Each row was made from one path, in order. Every step used is in the known rows, and no mark comes twice. Write each row's path.
In the rows, 128 means zero.
Known rows:
H > A > L > Q: [121 112 118 137  91 103 129 124  77  96 159 117 151 165 164  92  84 163
 160 160 103  90 127 128 130]
W > Q > L: [118 203 132 108 123 141 123 111 164 115 149 118 109 185 140  74 183 148
 149 135 104 205 133 101 114]
M > A > L > Q > W: [116 177 127 134 106 147 119 131 113 107 159 128 151 160 117 100 122 168
 139 175 129 146 112 120 123]
U > A: [ 89  88 123 104 121 158 141 129 158 150 169 116 137 177 147 127 163 156
 147 122 138 149 147 146 139]
U > Q > W: [120 201 118 106 133 200 111 141 134 140 160 143 137 155 124  80 180 147
 156 132 143 157 142 111 143]
W > Q > M: [116 201 133 110 120 146 121  87 164 113 153 118 123 184  94 140 179 162
 153 143 104 199 132 104  96]
W > Q: [113 191 139 125 105 139 136 118 158 120 162 138 122 168 139  85 167 154
 151 126 110 184 135 121 114]
U > A > H: [ 93  71 146 116 124 158 138 143 135 150 154 131 123 191 145 135 134 167
 125 120 116 180 160 152 125]
H > A: [116 121 115  99 115 138 140 118  68 133 157  90 115 182 178  88 141 137
 161 129  96 136 138 136 128]
Q > U > A > K: [ 91  54 121 105 134 141 130 174  84 144 147 116 159 156 135 156 176 157
 136 119 121 162 136 169  97]
M > A > K: [113 106 125 121 124 146 146 126  43 149 163 139 150 130 142 149 177 147
 132 121 117 171 109 160 114]
L > Q > U > A: [107 111 140 146 115 127 121 150 167 112 158 107 129 188 122 146 159 158
 140 162 128 156 130 140 107]
H > A > U > Q: [133 141 125 115 120 140 121 154 112 160 157 139 102 100 164 116 162 143
 164 149 129 121 133 136 142]
Q > U > A: [ 85 105 135  94 134 146 127 151 160 140 151 101 145 191 128 152 173 151
 143 136 124 157 149 146 120]
W > Q > L > A: [128 187 140 115 124 181 122 123 168 121 155 110  99 185 148  41 154 127
 155 151 108 226 123 101 101]
Q > L > A > U: [130 121 150 112 135 163 128 144 157 149 140 120  73 140 159  71 156 141
 149 153 129 188 118 128  82]
U > Q: [121 172 125 117 125 172 124 119 140 144 168 161 151 139 140 113 172 141
 159 122 139 128 145 119 160]
M > Q: [135 124 139 152 101 155 138  92 128 124 175 131 133 180 121 126 161 137
 141 147 124 137 127 105 171]
Q > W: [110 169 123 100 129 183 127 131 121 131 150 118 122 187 134  67 170 154
 147 123 129 172 139 121 108]
H > A > U > Q > M: [135 156 121 101 135 146 107 119 124 146 150 118 105 122 118 167 172 153
 166 163 121 143 131 119 123]
L > Q > Z: [117 160 145 159 122 133 126  91 131  98 152 133 106 185 125  71 152 164
 151 154 116 149 136 105  92]
H > A > U: [121 101 133 109 116 117 139 148  94 150 144 106  79 132 177 102 149 151
 154 142 110 136 128 151 100]
H > A > K: [117  68 105 109 118 135 141 146   4 137 153 106 131 147 179  99 148 146
 153 113  95 144 125 159 105]
Q > U > A > H: [ 89  86 156 109 136 147 126 163 136 139 138 120 129 205 129 156 145 163
 121 133 102 187 162 153 108]
K > A: [ 97  75 142 104 121 141 138 125  70 137 151 142 117 139 145 124 158 150
 153  98 116 180 148 142 135]
A > H: [110 112 154 121 126 153 139 125 102 135 143 147 118 193 148 109 134 162
 128 111  99 176 154 140 108]
Q > M > A: [115 177 136 101 134 155 131  69 123 139 161 109 133 177  97 192 185 148
 142 153 114 184 116 122 121]

Write each row's path:
[128 161 153 156 113 121 122 129 133  93 147 124 123 191 123 120 156 152
 140 158 110 150 122 125  85]
L > Q > U
[145  79 125 144 124 184 129 132  68 129 159 119 127 156 139  86 155 126
 143 146 115 191 107 116 121]
M > Q > L > A > K
[132 190 137 107 139 150 113 129 154 159 153 145 105 109 136 141 201 139
 143 162 141 171 116 116 146]
M > A > U > Q > L
[107  74 139 139  96 105 129 131  79  99 156 158 154 129 137 120  95 173
 151 137 120 126 134 133 137]
K > A > L > Q
[131 175 145 126 124 149 124 138 148 170 166 169 119  85 132 159 187 146
 145 158 150 146 116 138 151]
M > A > U > Q
[100  59 163 114 122 143 137 140  56 137 140 156 105 157 144 132 128 164
 131 100  97 208 162 150 121]
K > A > H
[110 142 145 130 113 105 119 141 123  90 139 135 172 179 123 126 117 163
 145 159 108 108 131 125 103]
A > L > Q > U
[115 123 133 144  97 114 132 117 121  97 159 152 166 161 142 100  99 174
 148 147 124  95 128 125 124]
A > L > Q
[118 145 139 147  97 113 133 108 115 106 168 145 168 149 131 136 109 165
 141 168 123 116 110 131 138]
M > A > L > Q
[118 105 147 118 123 140 121 161 114 163 153 180 105  67 139 144 173 153
 158 123 147 157 142 141 150]
K > A > U > Q
[129 142 152 138 118 142 125 118 130 112 151 118 144 197 103 151 173 133
 138 158 108 146 132 108 145]
M > Q > U
[ 65  83 126  66 130 130 123 160 145 137 145 116 205 175 131 154 123 164
 147 133 122 104 158 145 140]
Q > U > A > L
[ 76  57 132  71 119 125 135 137  65 134 145 154 180 129 147 130 109 163
 157 101 118 127 160 140 154]
K > A > L
[105  59 157 111 120 119 139 153  93 156 139 154  80  94 149 136 162 164
 148 116 130 177 138 157 108]
K > A > U
[120 141 129 125 116 124 116  85 131  93 153 131 161 178  98 154 117 180
 152 162 117 121 125 109 105]
A > L > Q > M
[117 140 135 107 131 171 106 179 112 156 144 160  96  84 123 109 182 159
 155 134 152 184 140 131 134]
K > A > U > Q > W
[127 153 139 123 125 150 123 146 155 159 157 173 118  98 143 125 176 153
 155 135 150 125 135 133 137]
A > U > Q
[124 106 155 127 122 163 139 149 150 156 149 135  84 128 159  81 142 145
 151 144 135 167 122 144  84]
L > A > U
[ 93 149 126  70 132 139 128  87 112 134 154 124 194 161 102 191 133 161
 145 151 114 130 129 124 142]
Q > M > A > L
[127 160 160 128 127 178 122 139 144 120 140 126  88 198 147  58 126 142
 131 147  87 250 139 113  89]
W > Q > L > A > H
[112  97 134 122 114 115 113  97  93  93 149 137 151 149  93 173 114 180
 156 151 115 147 134 117 117]
K > A > L > Q > M
[135 171 128 110 140 208 112 125 153 140 161 129 123 163 149  62 161 117
 162 148 130 181 131 102 137]
U > Q > L > A
